Every row comes from one small tree of marks. The marks that hang from a mark follow it in brackets, in alphabetical order. Every link used is in the known rows. Which tree was each row made from?
Known rows
bazik[vefi]: [-12  37 -15  -7  11   2  13 -32  -8 -20  17  -4  -3 -16  -9  10 -10   4
  12  16  -1  -5  -6 -18   2  -8   5  11   7 -17  14  -3   1 -15 -13  -4]
vefi[ziro]: [ -7  29 -10  -1  15   2   0 -18   9 -27  -2  -9  -6 -21   3  16 -23   0
  10   9   3   0   2   0   3  -2  -3  13  -1  -8   6   1   6  -1 -20   1]
vefi[ziro[nosun]]: [  1  38 -17   8  14   4  -1 -24  16 -28  -7  -5  -7  -3   1  -3 -23 -15
   7   7  10  -5 -11  -4   4   5   2  17   0  -7  14   3  -7  -1 -22   4]
vefi[bazik[gipa kavuv kefo] ziro]: [  2  18 -12 -14   7 -20  27 -24  11  -5 -16  -7  -8 -47  10   2  -4  -3
   6   6  -5 -20 -25  -6  13  20   8  25  10   0  16  23 -13   8  -7 -26]
tavovu[bazik[gipa kavuv vefi[ziro]]]: [ -7  18 -10  -6  14  -7  22 -38   6 -15 -10 -13   2 -40   2   8 -11   1
   3  10  -2  -9 -13 -23  13  16  13  -2  17  -6  12  20   5 -17   4 -26]
ziro[nosun vefi[bazik[gipa kavuv]]]: [ -9  28 -28   7  -2   1  19 -40   4 -24  -1 -11 -14 -15   1 -12   4  -1
   7  25   8  -5 -46 -15   5  28  27   5  22 -10  21   8 -25  -1  -4 -28]
bazik[gipa kavuv kefo]: [-11  13 -20  -7  -4 -10  35 -30  -8 -14  -2  11  -3 -46  -5 -10   3  -1
   6  21 -15 -13 -34 -12   8  14   0  10  25 -11  23  20  -3   2 -10 -33]
bazik[gipa[poniro] kefo]: [  0  33 -28  -4   4  -7  35 -25   6 -18  -5  16  -9 -40 -10 -17  -3  -4
   0  16  -5 -25 -24  -6  10   7   2  24  24 -16  16  21 -10   1 -12 -33]
ziro[nosun vefi[bazik[kefo]]]: [  3  47 -24  12  -2   1  13 -40   8 -23   6  -7 -12  -7  -4 -21   0 -17
  11  17  20 -18 -38   1  16  15  21  23  11 -10  24   7 -37  17 -19  -8]
bazik[gipa[poniro] kavuv kefo vefi]: [ -8  34 -26  -4   1 -10  52 -38  -8  -1   2  23   7 -52  -5 -14   7  -4
   3  25  -4 -27 -36 -18  12  11   1  20  30 -14  15  23  -2 -10   7 -34]
kefo[bazik[gipa[poniro] vefi]]: [ -8  41 -28  -4  15  -7  24 -28  -2 -11  16  -4  -4 -29  -8  -6   0  14
   3  22  -3 -25 -11 -12   8  12   9  20  23 -14  12  22  -1  -9  -4 -29]
bazik[gipa[poniro] kavuv kefo]: [ -4  21 -29  -1  -3  -9  46 -25  -2 -12  -4  17   0 -50  -5 -15   6  -3
   1  22  -7 -21 -38  -2   9  14  -5  16  27 -11  16  19  -7   0  -2 -38]
kavuv[bazik[gipa[poniro] vefi]]: [ -5  48 -16  12  16  -6  21 -32   8 -19  12  -1 -15 -24 -13 -13  -6  -6
   8  18  -6 -11  -6  -9   7  -3  12  25  24 -14   9  18  -1 -19   5 -34]
kefo[bazik[kavuv vefi[ziro[nosun]]]]: [ -7  44 -21   5  14  -4  15 -37   5  -8   7 -13  13 -17  -1   0 -10   1
   6  21   8 -11 -23 -16   7  27  -4  12   7  -9  17   8   0  -2  -4  -1]
kavuv[bazik[gipa[poniro] kefo vefi]]: [ -2  50 -12  10  10 -14  35 -36   5  -8  10  14 -13 -38 -11 -26  -1 -12
  10  15  -6 -27 -18  -8  20  -3   9  37  32 -10  16  29  -9  -9   1 -36]
kavuv[bazik[kefo vefi[ziro[nosun]]]]: [  7  68  -8  12  15  -7  13 -38  15 -11   7   1  -5 -14  -6 -24 -17 -31
  11   6  10 -15 -18  -6  19  -2   5  40  10  -8  20  20  -9  -5  -6  -4]
kefo[bazik[kavuv vefi]]: [-18  33 -18  -4   9  -9  21 -33 -17  -7  20 -14  11 -27 -10   5   1  19
   8  29 -12  -7 -22 -14   7  18  -9   4  10 -13  18   5   7   2  -5 -13]
tavovu[bazik[gipa kavuv kefo vefi]]: [ -8  22 -17  -9   1 -13  39 -49 -11 -12  -2   4   5 -50  -6 -11   2  -5
   3  18 -13 -24 -34 -25  21  16  14   7  30 -16  24  21  -2  -9   2 -35]
kefo[bazik[gipa kavuv]]: [-16  11 -24  -4   7 -13  23 -22  -8 -15   6 -15  -2 -37  -3  -3   2  20
   5  29 -22  -7 -23  -6   0  22   2   6  23 -11  23  15   1   7 -12 -34]
kefo[bazik]: [ -9  27 -19  -5  13  -6  10 -21  -2 -21  13 -21  -3 -18  -9   1  -8  14
   9  25 -10  -6  -8   7   4  11  -7  16   9 -13  19   5   1  11 -25 -11]
tavovu[bazik]: [ -3  14 -12   3  13   1  13 -29   9 -37  -8 -19  -9 -18  -8   2 -15  -4
   4  12  -4  -4 -15  -2   7   6   6  -1   6 -19  19   2   0  -2 -21 -18]
nuzam[nosun]: [ -1  26 -24   4   9   2   2 -13   2 -30   5  -2 -21 -17   1  -3 -17  -7
  17  23  -7   5  -7 -10  10   4  -2   2   9 -16   7  -8   2   3 -33  -6]
gipa[bazik]: [-12  20  -7  -1   3   6  16 -22   7 -40   2 -18 -16 -21  -8   1 -10   3
   4  11 -11   3   4  -2   0   1 -11  15  14 -25  20  -1  -3   1 -16 -11]
vefi[bazik[kefo]]: [  2  31 -11 -12   3 -13  16 -23   4 -22  -1 -12 -14 -22  -3  -6  -7  -5
  11  10  -3 -19 -19   4  14   7   4  23   1 -13  16   3 -18  10 -24 -17]
kavuv[bazik[gipa[poniro] kefo]]: [  2  36 -17  13   7 -12  27 -24  11 -21  -1   8 -14 -36 -10 -32  -5 -14
   4  15  -7 -21 -20  10  13  -3   3  36  31 -10  20  26 -10   2  -4 -38]
ziro[nosun vefi]: [-11  41 -28  16   2  15   8 -39   4 -36  14  -2 -12   1  -5  -9  -9 -11
   9  24  14   5 -31  -7   4   6  14  10  13 -13  20  -4 -20   2 -19  -1]

Which tree is each row?
[ -1  14 -26  -4   6 -10  28 -18  14 -18 -10 -10 -10 -35   2  -6   3   8
   1  18  -4 -12 -26  -7   7  24   2   9  14  -9   7  10 -10   0   3 -42] => vefi[bazik[gipa[poniro] kavuv]]
[  4  36 -18  -2  16  -7   2 -18  23 -27 -15 -17 -18  -9   8  -5 -21  -6
   6   5  10 -15 -11 -16  10  18  24  27   6  -6  14  15 -18  -2 -16 -20] => vefi[bazik[gipa] ziro[nosun]]
[ -8  18 -11  -3   7  -3  28 -45  -4 -22   1 -13   5 -30  -9   2  -2   2
   4  19  -7   1 -25 -19  10  11   2 -12  14 -16  12   2   8 -11  -3 -17] => tavovu[bazik[kavuv vefi]]
[  1  48 -12  -7   5  -2  34 -28  19 -14   4   3  -2 -43  -5  -8 -11 -13
  -4   3  12 -21   2  -1  19   0 -14  36  17 -21   9  16  -6  -1   1  -9] => gipa[bazik[kefo vefi[ziro]] poniro]
[ -5  18 -26   2   8  -1  37 -42   2 -17  -8  -3   2 -42  -5  -8  -1   5
  -6  19  -2 -18 -28 -19  11  19   6  -1  26 -15  12  16   4 -18  10 -40] => tavovu[bazik[gipa[poniro] kavuv vefi]]
[-13  30 -16  -7   8  -7  21 -30  -8  -5   2  -1   0 -34   2  12  -7   4
   8  15  -4  -7 -14 -25   6   8   5   7  13  -4   8  10   7 -18   2 -18] => bazik[gipa kavuv vefi[ziro]]
[  1  30 -17   4  10  -3  10 -26  22 -22 -15 -18  -4 -11  12  -1 -16  -9
   3  11  13  -2 -23  -5   6  25   3  13  -3  -5  14   3 -11   4 -11  -5] => vefi[bazik[kavuv] ziro[nosun]]
[-10  29 -31   1  15 -10  26 -17   7 -21   9  -9  -8 -34  -8 -11  -4  15
   3  23 -11 -19 -14   0   4  15   6  19  20 -14  14  20  -5   5 -12 -34] => kefo[bazik[gipa[poniro]]]
[ -4  22 -11  -7   3  -8  40 -48  -6 -15   0  -1  11 -40  -7  -4   1  -8
   7  16  -6 -14 -31 -15  19  16   3   3  19 -15  21  13   1  -1  -1 -19] => tavovu[bazik[kavuv kefo vefi]]
[-11  31  -4  -9  -1  -5  35 -35   6 -11   2  -1   4 -45  -1  -2  -5  -9
   3  11  -2  -8  -9 -11  17   8 -16  22  15 -18  23  11   0   1   4  -7] => gipa[bazik[kavuv kefo vefi[ziro]]]
[ -1  52 -10  13  21  -5  14 -27  17 -13   5  -3 -15 -24  -2  -7 -15  -5
   8   8   6 -10   1  -7   9  -5   8  30  18  -6   6  25   1 -18   7 -27] => kavuv[bazik[gipa[poniro] vefi[ziro]]]
[ -4   4 -22   4   6  -3  35 -33  14 -27 -20  -6  -3 -42  -1 -12  -2   2
  -4  16  -8 -10 -28  -7   7  21   5  -5  27 -13  14  17   1  -5   3 -42] => tavovu[bazik[gipa[poniro] kavuv]]
[-10  10 -18 -11   3 -11  19 -20  -1 -20  -5 -16 -11 -32   3   2   1  12
   8  21 -11  -7 -23 -15   3  21  11   5   8  -6  13   6 -10  -2  -4 -32] => vefi[bazik[gipa kavuv]]
[ -9  16  -9  -2  -9  -3  36 -30   1 -23   0  -2   0 -44  -8 -10   0  -6
  -1  21 -14  -7 -23   1  10  12 -21  16  22 -24  26   6  -3  11 -10 -18] => gipa[bazik[kavuv kefo]]
[-12  33 -31  -1  11 -10  36 -31  -5  -2  12  -4  10 -42  -3  -7  11  19
   0  29 -11 -19 -27 -14   5  24  -2  10  26 -14  14  21   1  -6   9 -36] => kefo[bazik[gipa[poniro] kavuv vefi]]
[ -9  33 -18  -4  -5  -1  50 -35   3 -13   6   7   6 -48 -10 -16   4  -5
  -5  19  -2 -15 -22  -8  18  12 -22  19  28 -29  17  10  -6  -3   6 -23] => gipa[bazik[kavuv kefo vefi] poniro]
[-17  26 -23 -10  14 -13  28 -31 -15  -6  20  -9   1 -37  -4   2   7  21
  10  33 -17 -12 -21 -21   3  21   4   9  20 -14  25  16   5  -5  -2 -30] => kefo[bazik[gipa kavuv vefi]]
[ -8  30  -8   5   6 -16  19 -26   3 -21   5   0 -19 -35  -8 -25  -5 -11
  14  13 -15 -13 -19   2  12  -2  11  36  29  -8  25  24 -11   2 -10 -34] => kavuv[bazik[gipa kefo]]
[  3  21 -23  -6   0 -16  40 -23  11 -11 -13   1  -8 -47   3 -15   9   1
  -1  18  -3 -23 -33  -3  17  23   1  23  20 -11  13  20 -16   2   0 -42] => vefi[bazik[gipa[poniro] kavuv kefo]]
[-10  16 -26   0   2   1  34 -24   3 -21  -6   6  -2 -39  -2  -4   0   5
  -1  22 -10  -9 -28  -9   0  16  -3   6  21 -10   9  10   0  -8   3 -36] => bazik[gipa[poniro] kavuv]
[ 13  45 -13  -4  11  -9  10 -22  23 -18 -11  -7  -8 -12   7 -15 -19 -19
   8   3  15 -23 -18  -1  18  12   8  34  -3  -8  15   9 -22  12 -24  -3] => vefi[bazik[kefo] ziro[nosun]]
[ -1  56 -22   2  20  -5   4 -33   8 -13  11 -13   4  -7  -2  -3 -18  -1
   7  16  11 -18 -12 -12  14  16   4  27   5 -10  15  11  -5   0 -16   1] => kefo[bazik[vefi[ziro[nosun]]]]
[-11   1 -17   0   6  -6  28 -30   3 -26 -11 -11  -4 -37  -5  -2  -4   8
   1  19 -18  -4 -26 -15   4  18  10  -7  23 -13  20  12   2  -4  -6 -35] => tavovu[bazik[gipa kavuv]]
[ -1  54 -17   5  15   4  10 -34   5 -20   6  -1   0  -4  -3   1 -21 -11
  11   7  17  -8  -8 -22   9   3   7  18   5 -11   8   3  -6 -14 -12   8] => bazik[vefi[ziro[nosun]]]
[ -2  39 -27   2   0  -2  19 -39   5 -21   3   0 -19 -15  -2 -25  -1 -10
  11  21  12 -29 -44 -12  17  18  34  27  23  -9  26  22 -36  10 -15 -25] => ziro[nosun vefi[bazik[gipa kefo]]]
[ -3  44 -20  -2  14   0  21 -26  10 -13   2   5  -7 -34   0   8 -14   2
   2   8   8 -18  -2 -19  10  -3   6  22  18  -7   0  16   0 -16   0 -19] => bazik[gipa[poniro] vefi[ziro]]
[ -6  46 -13 -13   8 -13  24 -31  -3  -5   6  12  -6 -39  -3   2 -13  -5
  11   6   1 -22 -13 -22  18  -3  15  33  19  -6  14  22  -8  -9 -10 -17] => bazik[gipa kefo vefi[ziro]]
[-17  29 -20  -8  15 -13  18 -28  -5  -2  10 -10   5 -38  -1   8  -1  16
   6  19  -9 -13 -15 -16   9  22   4  11  18  -4  16  18   3  -6  -2 -17] => kefo[bazik[gipa kavuv vefi[ziro]]]
[ -9  38  -9  -8   6  -6  28 -36  -1  -1   3   8   8 -40  -3   7  -6  -8
   8  16   2 -14 -24 -14  14  10  -7  17  11  -6  15  12   3  -3  -5  -3] => bazik[kavuv kefo vefi[ziro]]
[  1  48 -17   3   4  -3  31 -41  -1  -7  -2  10  14 -25  -2 -10  -9 -20
   4  19  10 -17 -34 -19  18  15  -3  21  11 -10  15  10  -7  -3  -6   0] => bazik[kavuv kefo vefi[ziro[nosun]]]
[-10  52  -2   4   9 -10  23 -40  -1 -13  18  -1  -7 -25 -12 -12  -6 -15
  16  15  -8  -8 -16  -5  16 -13   0  28  18 -13  22  14  -6  -5  -9 -17] => kavuv[bazik[kefo vefi]]
